In the rows, 128 means zero.
Known rows, with every way that one mark hangs from another
K78(K857(K567(K529))): [120 158 145 143 131 104  85 153 130 152 153 131 127 145  91 123 116 134
  86]
K529(K75(K664) K78(K857(K567))): [ 82 122 158 158 105 116 119 137 125 174 117 126 124 157  80 177 193 140
 138]
K664(K75(K480(K567))): [ 95 135 101 163 170 138 136 170 135 163 182 185 138  84  84 139 109 140
  99]
K529(K75(K664 K857(K567)) K78): [ 59 105 154 145 108 161 146 145 126 173 144 125 129 165  71 175 176 124
 141]
K35(K480(K75(K857) K567(K529(K78)))): [113 124 140 162 162 166 111 138 168 118 149 124 168 112 122 151 122 165
  72]
K567(K529(K75(K480 K664 K857) K78)): [ 62 127 159 122 145 159 117 146 136 186 180 126 125 159  74 177 197 125
 125]
K78(K857(K567(K529(K75(K480 K664))))): [114 154 146 143 111 104  99 154 122 178 153 140 116 143  79 144 142 138
 110]
K529(K75(K480) K78(K857) K567): [ 64 125 170 156 137  83  87 128 128 183 148 133 138 159  42 181 179 115
 115]
K664(K75): [ 82 123 100 144 155 131 144 157 131 143 178 160 131 107  87 117 128 122
 115]
K567(K529): [104 140 144 105 180 125  98 145 136 151 184 135 141 131  99 110 137 122
  79]
K78(K857(K567(K529(K75(K480))))): [112 159 148 143 122 101  87 150 128 176 154 132 125 141  75 135 133 139
  94]
K857(K567(K529)): [109 138 153 109 159 124 100 142 121 162 167 141 136 148  91  97  89 120
  77]
K35(K480(K78)): [153 125 105 138 188 133 136  98 158 104 153 152 146 103 123  88 143 141
  54]
K78(K857): [120 151 116 157 147  96 101 164 136 138 156 148 134 109  92 131 145 133
  88]
K75(K480(K78)): [141 148 110 122 203 116 116 154 138 148 171 179 136  84  94 102 131 117
  55]
K78(K857(K567)): [123 151 127 156 130  98  99 160 125 148 144 149 130 127  87 121 110 132
  86]
K480(K75 K78 K567): [172 145 145 135 178 125 100 177 165  95 115 123 179  52 145 116  97 155
  43]
K529(K75(K480 K857(K567)) K78): [ 56 121 145 149 139 152 125 148 130 192 157 140 135 149  52 166 160 123
 111]
K480(K75(K664) K78 K567(K529)): [172 147 167 117 161 138 101 175 161 104 125 113 161  78 156 135 118 156
  67]
K664(K75(K480(K78) K857(K567(K529)))): [ 93 145 113 141 137 170 140 162 140 152 192 146 114 132  80 126 107 118
 102]

Rows
[129 143 161 128 170 125  84 183 151 133 144 123 176  81 126 133  95 156
  65]	K480(K75 K567(K529))
[102 132 166 146 140 167 107 197 151 134 147 119 158 114 122 185 125 150
 104]	K480(K75(K664 K857) K567(K529(K78)))
[ 64 137 119 168 155 181 131 174 148 163 196 154 132 122  79 174 128 138
 111]	K664(K75(K480(K567(K529(K78))) K857))
[ 82 128 151 111 123 151 129 148 136 164 186 109 128 149  87 150 177 128
 124]	K567(K529(K75(K664 K857)))
[175 124 122 153 166 139 136 132 164  93 121 147 162  71 149 119 121 166
  62]	K35(K480(K75(K664) K78 K567))
[ 67 119 142 138 174 121 114 136 132 190 150 152 143 122  65 155 190 128
 104]	K529(K75(K480) K78)
[120 134 130 146 129 160 150 164 145 159 163 142 136  98  90 168 165 144
 105]	K529(K75(K480(K78 K567) K664 K857))
[143 134 133 122 121 145 137 187 140 107 132 128 136 102 119 116 105 117
  92]	K480(K75(K664 K857(K567)) K78)
[ 91 147 158 133 171 124  77 141 145 151 161 120 135 153  99 149 172 132
  90]	K567(K529(K78(K857)))
[115 111 101 151 138 143 153 149 142 119 157 158 142 102 108 124 132 137
 101]	K35(K480(K75(K664 K857)))
[ 62 121 166 119 134 162 120 139 140 168 172 104 130 168  86 173 201 127
 129]	K567(K529(K75(K664 K857) K78))
[168 154 168 118 179 134  82 169 170 100 126 101 174  74 151 120 105 158
  42]	K480(K75 K78 K567(K529))
[ 80 134 170 130 131 126  98 132 140 168 149 104 126 162  93 174 214 140
 127]	K567(K529(K75(K664) K78(K857)))
[153 156 162 129 157 164  94 183 177  95 142  88 170  86 142 139 104 154
  51]	K480(K75(K857) K78 K567(K529))
[182 138 122 172 144 127 124 137 168  88 112 137 155  75 149 136 133 176
  68]	K35(K480(K75(K664) K78(K857) K567))
[160 139 104 157 167 123 124 103 163  99 143 142 139 106 123 104 155 150
  59]	K35(K480(K78(K857)))
[169 130 117 156 191 145 130 104 169  98 143 149 162  88 137 109 123 165
  40]	K35(K480(K78 K567))
[ 78 133 148 132 143 166 113 157 133 154 179 127 134 167  80 136 110 114
  93]	K75(K857(K567(K529(K78))))
[161 163 153 125 134 101  80 167 152 107 114 101 143 104 127 105 114 137
  65]	K480(K75 K78(K857(K567(K529))))
[115 149 165 155 177 137  77 151 155 143 151 125 157 125 115 166 138 160
  72]	K480(K567(K529(K78(K857))))
